Each row was made from one path, in order. Every step used is in the known rows, and no mark comes twice. Write each row's path.
In the rows, 128 means zero.
Known rows:
zelogo > mumibub: [124 125 167 130 133  95 124 149 156 161 125 164 140 143 102 110 103 137
  96]
mumibub > bovu > zelogo: [133 141 160 172 162 109  98 165 110 125 116 155 112 146 109 124  52  97
  74]
zelogo > bovu: [129 167 169 146 192 102  94 141 121 141 117 129 132 135  92 130  95 126
 145]
sarap > gilir > bovu > mumibub > zelogo: [101  90 173 190 129 109 143 155 153 181 143 143 145 149 122 133 106 134
 164]
mumibub > sarap > gilir: [132 113 190 152 159 120 120 159 124 109 124 153 156 128 112 144 127  98
 141]
zelogo > mumibub > sarap > gilir: [118 107 189 113 131 108 164 155 149 119 125 160 171 137 132 138 140 117
 133]
sarap > mumibub: [129 125 172 138 132 111 159 155 132 177 137 203 122 127  64 115  96 126
  68]
sarap > gilir > bovu > zelogo: [ 96 112 151 178 195 118  92 142 121 148 150 150 151 139 133  96 126 141
  67]
dodusi > bovu: [135 112 168 159 182 116  85 146 140 138 121 157 141 126  75  73 121 108
 141]
mumibub > zelogo: [143 134 176 188 139 110  92 150 141 152 113 139 129 149  76 143  63 107
 135]
gilir > bovu > sarap > mumibub: [ 96 102 145 151 146 126 198 157 161 209 138 192  90 143 104 130 140 155
  27]
bovu > mumibub: [113  94 163 168 130 103 141 164 131 176 133 165 117 131 118 141  73 135
 126]
gilir > bovu > sarap > mumibub > zelogo: [101 113 152 172 127 135 185 153 170 209 130 177  97 160  96 164 108 142
  62]
gilir > bovu: [118 114 156 182 157 108  75 145 150 175 132 164 113 142  83  96 136 130
  86]
dodusi > bovu > zelogo > mumibub > sarap > gilir: [ 91  83 169 104 170 126 149 145 144  95 127 173 182 136 166 128 137 123
 125]
gilir > bovu > mumibub > sarap: [ 86  65 162 181 105 114 144 162 155 182 133 178 100 145 129 173 131 128
 114]
zelogo > mumibub > bovu: [143 133 183 125 122  87 132 167 153 139 111 155 129 149  86 106  96 103
 113]
mumibub > sarap: [130 113 181 165 138 119 108 158 136 133 110 169 116 139  94 160 111 101
 115]
sarap > gilir > bovu: [121 112 173 170 174 112  86 147 139 155 144 152 146 135  91  72 151 128
 106]

Which path is each row?
[122 131 164 140 132 111 167 170 112 150 132 195 111 137  86 132  62 103
  41]  sarap > mumibub > bovu > zelogo
[ 93 102 156 129 120 109 138 150 144 130 121 175 132 147 156 189  91 138
  59]  bovu > zelogo > mumibub > sarap
[105 126 161 140 164  96 133 153 124 162 127 131 119 134 126 146  76 143
 168]  zelogo > bovu > mumibub
[ 88  98 162 172 173 128  98 147 121 131 138 166 146 142 147 138 140 124
  74]  mumibub > sarap > gilir > bovu > zelogo
[ 80 103 135 149 140 103 110 137 157 178 142 172 130 155 138 114 126 164
  31]  gilir > bovu > zelogo > mumibub
[116 126 155 139 153 127 203 165 141 182 128 185  97 134 104 148  95 147
  46]  bovu > sarap > mumibub
[103  63 184 144 152 127 157 164 138 120 131 165 161 118 142 141 135 103
 193]  dodusi > bovu > mumibub > sarap > gilir
[115 163 148 146 219 121 131 150 129 148 107 114 109 139 141 142  94 145
 124]  zelogo > bovu > sarap
[ 95 106 167 114 148 114 152 149 134 109 133 163 170 140 170 159 107 135
  85]  bovu > zelogo > mumibub > sarap > gilir
[125 163 171 148 221 127 141 148 128 124 104  85 157 150 143 149  83 132
 184]  mumibub > zelogo > bovu > sarap > gilir
[ 97  89 179 127 131 109 143 148 168 147 134 172 167 146 128 125 182 128
 111]  zelogo > mumibub > sarap > gilir > bovu
[118 158 164 132 242 123 156 151 120 125 116 100 148 132 150 127 109 145
 152]  zelogo > bovu > sarap > gilir
[111  98 186 167 162 121 108 150 140 134 135 164 147 138 107 124 166 109
 123]  mumibub > sarap > gilir > bovu
[127 163 179 135 141 108 168 142 129 168 122 164 140 145  66 153  67 119
 147]  sarap > mumibub > zelogo > bovu
[130 128 177 114 161 109 204 177 151 123 112 126 147 148 144 108 108 122
 123]  zelogo > mumibub > bovu > sarap > gilir
[ 84 102 149 132 165 104 125 138 148 153 153 160 166 145 152  89 142 163
  53]  sarap > gilir > bovu > zelogo > mumibub
[ 97  80 167 168 149 107 141 157 143 175 151 156 143 129 128 105 133 145
 127]  sarap > gilir > bovu > mumibub
